Each row was made from one path, in order. Every step used is in the known rows, and no mark comes twice. Write each row's path.
In the rows, 128 means zero.
Known rows:
a w: [131 146 133 125 100 117 100 130 116 136 117 139 132 121 113 133 116 136
 117 125 110 123 137 127 132 125 153 140 104 142 154 111 143 126 123 119
 140 143 121 144 149]
a w t x: [182 163 148  83  69 134  91 103 117 131 113 160 121  97  97 150 138 138
  93 127 112 125 140 151 117 120 198 180 148 145 176  72 121 139  90 115
 130 142 109 140 169]
t v: [ 88 126 147  97 140 111 148 124 118 149 108 128 150 117 108 124 160 131
 112 176 115 147 141  88 161 149 112 133 127 138 118 129 147 103 112 106
 113 158 102 121 125]
z p a: [101 122 113 140 112 124 164 139 118 182 142 132 165 141 142  95 103 135
 123 117 103  92 151 134  91 137 130 133  92 193 140 168 121 130 121 114
 148 129 105 118 104]
q t w: [166 126 138 105 141 142  75 149 119  91 138 136  73 112  46 151 117 126
 122 130  99 190 126 156 147 132 155 111 119 133 134 156 109 160 141 138
 151 125 139 120 140]
z p a t q: [150 121 178 130 115 143 162 128 102 189 137 112 148 169 169 143 108 129
 149 125 115  91 177  97  85 114 101 147  89 154 170 157 115 158 124  79
 120 128 100  93 117]
w t: [174 161 133 109 110 147 135 115 134 108 135 151 103 113 134 143 143 128
 107 137 139 123 118 111 125 129 133 139 159 118 145 109 120 161 125 131
 108 109 132 116 132]
q t z: [141 157 160 113 172 149 100  98 102  91 112 130  90 141  67 151 143 118
 126 141 103 211 137  75 158 125 131 129 116 123 128 147  97 197 118  76
 152 142 147 101 154]
x t v u: [129 138 101  94 149 109 136  94 130 129 135 131 137  88 108 105 169 133
 117 159 121 127 171  69 154 123 122 141 165 125 154 161 162 141  76  97
 163 162  78 127 133]
p v t w a u: [188  69  84 101 169 126   4 120 118 135 164 114 116  84  41 160  95 162
 154  86 132 161  96 174 167 166 156  91 162 142 102 134 193 115 109 156
 215 101 123 177 101]
z p: [103 112 135 108 147 136 136 138 142 163 140 125 156 148 155 110 118 119
 131 121 113 118 137 143 130 137 125 137 113 163 134 135 121 127 129 100
 105 140 114 100 119]
p v t x u: [139  90 116  80 162 109  85 107 132 157 150 117 154 153  67 132 103 179
 177 127  94 127 137 166  97 107 117 125 137 132 135 133 144  60  79  90
 150 141 124 163 113]
p v: [121 111 129 101 143 120  98 132 151 130 128 112 138 172 126 134  85 144
 167 137 123 123 127 141 130 134  97 127 141 136 128 134 125 105 114 135
 138 111 113 131 121]
w a u: [149 114  99  89 145 120  84 124 103 138 131 130  89  71 121 155 140 126
  98 108 166 153  99 124 150 159 161 126 156 138  75 122 163 148 122 158
 173 148  93 183 133]
a t w: [209 136 121 119 121 167  78 147 151 105 149 134 100 128 117 176 125 131
 154 111 115 142 133 151 124  97 147 108 134 127 133  99 126 135 133 116
 157 105 119 110 124]
v t: [144 120 120 160 134 121 118  97 116 122 141 109 145 125  83 105 139 139
 149 129 113 121 142 103 133 119 136 120 119 108 146 138 152 122 126 100
 146 122 156 122 114]
t z p: [110 121 145 114 182 153 132 105 129 155 128 134 162 156 149 121 136 118
 125  90  96 165 135 130 150 137 127 131 119 174 130 122 111 168 108  46
 120 133 135  76 123]
a w t z: [182 186 144 116 113 153 100  80 113 113 114 167 123 111 118 158 145 135
 101 104 106 161 125  89 155 124 161 147 139 136 167  87 128 204 108  81
 134 124 147 107 164]
v t x: [148 104 135 137 124 124 109  93 107 134 130 114 156 119  57 107 143 142
 144 120 100 128 154 147 122 117 166 146 129 128 155 113 143 102  96  87
 159 135 135 131 127]
z t v: [142 142 156  74 148  93 141 119 111 151 106  96 159 109 125 132 189 138
 107 199 117 171 177  76 137 117  97 151 124 130 102 130  97 125 117 102
 120 154  77 125 128]
q u: [133 134 141 142 142 119 143 120 119 125 132 152 127 131 171 123 124 115
 132 130 133  98 136 120 119 132 115  94 137 123 117 169 113 119 132 124
 155 107 102 154 112]
q p: [127  93 150 116 118 118 128 114 131 131 138 136 164 137 136 107 115 119
 124 117 104 124 130 126 142 147 131 131 110 121 120 156 151 135 129 164
 122 143 160 104 114]
q p a: [126 104 134 146  84 114 158 110 115 148 139 136 170 138 130  94 106 129
 116 115  96  96 147 118 101 150 130 125  88 150 124 196 151 144 128 182
 164 130 143 119  99]
p v t: [142 106 121 135 147 112  82 104 140 126 139  94 157 167  80 115 100 156
 187 137 105 117 136 122 137 129  96 120 130 118 151 143 157  97 113 106
 153 107 141 127 110]
a t: [177 154 133 122 115 150 114 129 145 111 129 115 103 149 149 163 141 127
 167 140 137 123 140  93 111  89 121 138 123 111 126 104 123 136 125  97
 144 123 103 111 136]
q t: [138 146 148 109 139 127 109 128 113  95 124 119  75 136  70 131 125 118
 126 167 115 168 141 100 133 128 129 138 113 117 129 160 104 161 136 119
 142 143 124 126 152]
x t v: [126 127 105  78 145 130 134 114 128 120 111 107 143 123  85  92 169 112
 115 174 110 149 157  54 184 135 125 150 140 126 137 136 170 147 119  95
 121 145 109 119 146]
x t: [169 124  85 109 132 147 111 117 136  95 127 113 123 135 104 100 134 108
 130 132 120 132 148  91 151 111 136 148 144 114 145 136 146 164 139 115
 143 114 135 134 140]
w a t z p v: [174 126 138  66 212 177  54 129 159 164 141  98 150 193 168 159 101 141
 193  94 122 161 119 113 164 118  78 142 140 156 100  79 131 153  73  26
 172 127  77  74 140]
x t z p: [152 117 100  96 188 172 115  94 135 123 128 117 161 154 125  92 143  97
 134  97  93 169 154  88 165 121 140 149 134 156 152 126 129 206 120  40
 130 121 140  74 138]
w t q u: [170 134 202 124 135 136 168  97  86 134 128 164 113 114 184 154 127 116
  99 135 147  99 135 107 132 141  99 115 172  90 162 168 102 170 135 124
  94  92 123 132 133]
w a t v: [157 150 142  67 151 141 105 136 122 151 123 108 127 117 128 159 170 138
 143 171 142 146 131  68 174 125 106 150 133 115  84  82 167 116  88  80
 154 166  55 118 152]
p a: [124 140 108 153  88 119 154 131 111 144 130 128 132 123 117 114 115 142
 123 126 125 104 144 118  92 130 130 125 105 163 137 165 127 137 123 146
 166 119 116 147 114]
p a t: [175 167 116 149  78 146 138 131 127 124 133 121 113 148 135 150 121 142
 164 137 131  93 156  83  72  94 128 134  99 144 134 138 124 145 123 112
 183 108  91 127 121]
z t q p a w: [187 111 199 122  75  75 136  95  58 182 114 108 191 128 141 119 105 143
  80 135  82 128 205 106  94 127 115 162  64 139 168 197 114 180 137 159
 147 138 135 134 126]
q t s: [151 164 124 110 117 127  78 165 154  82 126 110  85 146  52 133 138 118
 119 173 102 179 113 103 134 114 133 145 140 111 125 136 129 180 141  98
 139 134 139 104 122]
t w a: [180 110 106 111 152 150  73 159 116 146 158 133 126  82 104 150 118 142
 110  79 122 159  94 190 166 140 149 105 151 144  98  97 151 131 113 142
 171 117 129 140 125]
v t z p a w: [127 135 114 176 120 121 115  79  84 175 128 127 195 141  80  89 125 151
 136  84  57 126 174  85 121 128 163 136  61 201 181 157 150 169 104  32
 191 135 149 108 119]
q p v: [125  80 157  92 139 112 101 112 159 137 137 122 169 175 136 109  71 136
 155 128 100 120 126 146 148 160  96 134 123 128 121 163 154 116 120 169
 136 125 138 104 108]
v t w a: [192  96 100 139 158 141  54 134 101 139 168 112 149  80  61 127 132 152
 130  86 112 153 103 170 175 135 155  98 138 124 117 111 179 130 115 115
 184 106 151 138 117]

Which path is each row?
[157 131 148  84 188 173  84 108 170 139 131 114 147 211 162 159 101 133
 205 114 102 155 148 104 137 108  86 139 127 161 133 100 106 150  99  29
 144 121 101  59 126] => a t z p v
[155 145 142 102 190 150  77  89 175 145 155 129 134 178 191 168 105 156
 208 101 113 130 157 125 106 101  82 126 153 162 152 127 100 146  58  33
 186 133  70  59 104] => a t z p v u
[157 150 150  97 160 170 132  89 135 138 134 153 141 136 154 133 150 119
 108  97 108 159 120 105 150 129 135 146 147 159 141 105 102 200 106  58
  99 119 140  63 129] => w t z p
[161 167  91 135  84 146 119 179 176 147 147 107 144 171 141 130 125 125
 152 146 103 105 142 106  69  88 128 151 109 178 136 121 133 163 127  63
 156 116  92  83  82] => z p a t s
[143  92 183 159 144 119 131  89  71 147 127 100 161 129  92 120 134 138
 130 128 114 125 152 109 144 134 107 130 121  88 178 148 151 137 132  91
 108 123 172 116 121] => v t q
[115 119 164  73 213 148  81 109 139 132 125 115 122 200  88 136  87 127
 162 133  78 200 147 104 159 146  95 145 114 164 131 159  89 171 104  54
 142 135 117  77 137] => q t z p v
[126  94 149 116 138  93  97  92 163 138 160 139 157 144 159 122  73 152
 164 111 111  90 137 156 120 152  91 118 149 123 140 190 149 112  77 176
 173 141 110 109  91] => q p v u
[175 149 195 109  91 130 121  99  86 146 113 152 125 113 131 162 117 137
  85 129 122 125 143 117 144 143 137 157 135 107 198 106 132 177 128 119
  83 129 144 127 170] => a w t q
[181  83 181 111  95  75 148  79  54 164 121 112 149  99 142 140 126 126
  70 130 118 143 192  92  85 148 128 143 102 137 120 227 115 196 151 206
 147 133 123 157  94] => z t q p a u
[104 102 144  96 204 148 100 111 157 159 129 122 176 190 150 128  86 133
 166  95  95 160 131 139 152 144  92 127 130 179 136 127 112 139 103  59
 129 117 123  74 117] => t z p v
[124  66 211 121 132 116 149  99  90 160 128 127 173 145 145 118 106 116
 106 117 107 128 144 128 156 160 105 133 115  99 150 173 150 153 135 159
  80 144 177  96 123] => t q p
[178 144 137  88 196 184  86 121 133 158 143 113 148 155 171 157 149 127
 160  87 118 165 124  97 162 109 119 142 127 153  98  76 128 184  91  22
 167 144  93  74 140] => w a t z p
[145 171 117 119  66 129 136 126 121 174 137 156 144 124 133 117 106 140
  96 128 101  87 150 118  96 134 164 169  94 196 180 138 127 166 119 109
 135 124 105 120 138] => z p a w t
[180 131 128  48 146 101 124 127 116 160 137 119 135 106 125 151 163 154
 111 140 119 166 166 157  69  76 129 148 136 142  99 117  68 120  99 103
 129 158  90 175 126] => z t x u
[131 177 157  73  94 117 130 105 116 142 103 160 137  96 101 144 161 141
  84 181 114 134 141  71 162 146 149 167 133 139 158  95 151 138 107 107
 100 155 104 127 166] => a w t v
[153 167 148  92 134 159 103  90 126 144 123 163 146 128 139 143 140 126
  98  96  94 151 138 107 156 128 164 161 121 173 170  88 116 199 103  47
 110 137 139  77 154] => a w t z p
[125 109 141 150 187 149 114  78 119 149 139 115 188 147 105  99 153 128
 149  92  79 159 149  97 158 126 130 123 108 153 147 133 137 164 106  22
 138 131 166  69 114] => v t z p
[182 177 123 153 116 165 131  96 111 120 122 130 114 149 134 160 140 140
 161 107 119 142 157  66  93  91 125 119 104 151 132 129 115 185 106  72
 197 110 116 101 122] => p a t z
[167 100 218 101 108 134 152  86  99 141 135 145 148 125 150 132 122 119
  83 127 117 121 129 109 154 157 117 145 141  86 163 153 139 185 138 164
  64 124 181  83 133] => w t q p
[117 166 143 123 126 133 105 106  91 151 115 140 122 146  71 119 107 133
 109 124  60 169 174  88 129 130 159 150  53 200 161 173 102 202 113  52
 184 161 115 107 153] => q t z p a w
[153 129 132 167 165 139 108  74 102 113 127 119 159 124  82 115 159 137
 151 101 103 165 140  86 158 120 136 109 120 117 143 130 144 163 109  52
 164 116 178 101 121] => v t z
[167  96 146 112 144 145 128 111  97 122 119 102 139 140 112 111 126 110
 114 130 120 138 158  95 160 128 117 151 143  94 176 144 147 187 145 111
 101 114 150 122 149] => x t q
[176 181 135 107  83 134 103 113 125 116 126 159 113 108 121 148 128 135
  99 134 124 121 127 109 135 127 165 160 134 126 167  98 137 157 125 127
 119 128 129 133 163] => a w t
[125 129 122 122 148 102  97 110 153 135 154 132 119 134 148 145  88 165
 172 122 139  98 135 166 105 132  89 114 165 134 148 159 126 103  73 138
 184 128  86 131 106] => p v u
[180 175 134 109  35 126 121 108  98 147 115 165 124  95  86 138 123 153
  86 123 105  97 154 149  74 126 193 182 122 180 182 106 120 145  91 135
 173 131  97 154 151] => p a w t x
[178 167 183 149  71 111 167  97  60 158 124 178 128 110 159 145 104 140
  81 134 123  68 159  99  96 142 131 126 123 138 194 188 115 176 128 135
 149 101 101 166 136] => p a w t q u
[132 193 148  93  94  95 120  88 118 145 128 178 124  60 126 151 168 163
  90 168 125 109 146  89 138 137 146 146 157 137 176 124 148 137  63 115
 143 168  72 125 149] => a w t v u
[218 107  66  91 156 170  55 150 127 119 158 119 124  90  81 118 124 122
 115  90 120 163 115 155 188 127 161 121 162 132 116 107 171 170 124 130
 181 101 131 138 142] => x t w a
[181 117 197 109 147 105 137 118  82 153 118  88 145 129 157 151 146 133
 104 150 130 161 180 113 118 110  86 149 128  99 144 141  72 168 141 114
  97 123 122 125 131] => z t q
[198 156 122 103 140 159  82 144 131 131 141 111 102 130 152 162 137 135
 157 125 155 130 117 106 138 104 119 144 135 107  94  83 149 139 107 100
 167 134  75 123 149] => w a t
[147 100 102  74 205 166  83 102 164 132 128 102 171 200 118  95 101 115
 163 101  86 167 153 104 171 128 100 147 145 168 151 132 126 179 109  43
 144 107 131  77 135] => x t z p v
[141  78 193 155 176 102 118  89  89 148 134 110 167 168 131 124  82 144
 177 138 116  94 151 118 138 145  66  94 143  91 170 196 135 108 122  96
 140  89 136 141 101] => p v t q u
[219  92  45  73 148 157  35 135 118 104 150 128  86  49  63 146 134 112
  96  81 146 181 114 140 174 147 202 113 177 144 101 124 184 187 139 166
 201 110 117 181 136] => x t w a u
[186 161 147 122 147 174 106  95 129 103 120 126 110 151 143 173 153 125
 165 109 125 165 144  71 131  92 119 123 128 123 125  95 113 179 109  50
 156 118 127  84 141] => a t z
[189  85  83 121 151 130  36 117  96 128 161 126 112  43  51 156 138 144
 111  77 133 167 104 158 164 154 196  93 151 136  99 128 191 137 122 152
 196 118 133 176 112] => v t w a u
[134 133 143  49 148 126 110 132 109 128 131 142  75 122  49 152 135 142
 114 148 103 174 140 149 100 112 146 143 120 130 115 152 100 120 101 103
 131 186 110 164 154] => q t x u
[122  50 214  98 152 108 117 101 122 161 128 114 180 184 149 128  59 132
 144 123 100 124 140 144 157 166  72 132 126 108 152 173 151 127 122 165
  94 127 160  97 117] => t q p v
[150 170 138  81 155 124 104 121 127 159 146 128 117  86 156 165 174 157
 146 159 160 122 138  81 149 116 104 134 156 116 102 114 162 117  46  84
 200 180  31 119 134] => w a t v u
[172 167 129  46  95 130 111 119 126 145 132 181 107  92 106 166 135 161
  86 125 113 130 131 152  98 110 177 163 142 145 153  87 127 127  89 113
 110 161 117 177 164] => a w t x u
[ 96  95 134  87 169 125 108 141 170 169 140 110 163 188 141 120  70 137
 168 122 107 115 133 157 125 144  90 138 127 169 135 139 121 101 115 103
 121 124  98 102 113] => z p v
[164  93 180 114  69 113 161  70  70 144 129 162 117  87 130 145 117 121
  58 114 138 108 145  91 102 178 156 141 132 131 152 210 155 206 140 209
 113 125 151 141 105] => w t q p a u
[176 141 147  88  98 146 122 105 125 123 127 150 110 104 107 145 150 129
 102 123 126 128 126 154 112 124 167 164 170 135 150  86 105 143  94 116
 125 124 114 120 145] => w t x
[170 109 195 131  76 127 180  84  80 154 137 145 156 126 142 120 108 130
  80 118 107  96 145 105 117 160 113 147 118 119 170 192 140 195 131 183
 101 113 168  97 112] => w t q p a
[146  93 191 175 161 106 150  78  65 144 136 123 162 127 133 118 128 127
 139 128 119  97 160 100 134 133 101  95 131  83 169 193 139 130 134  93
 131 102 146 144 108] => v t q u
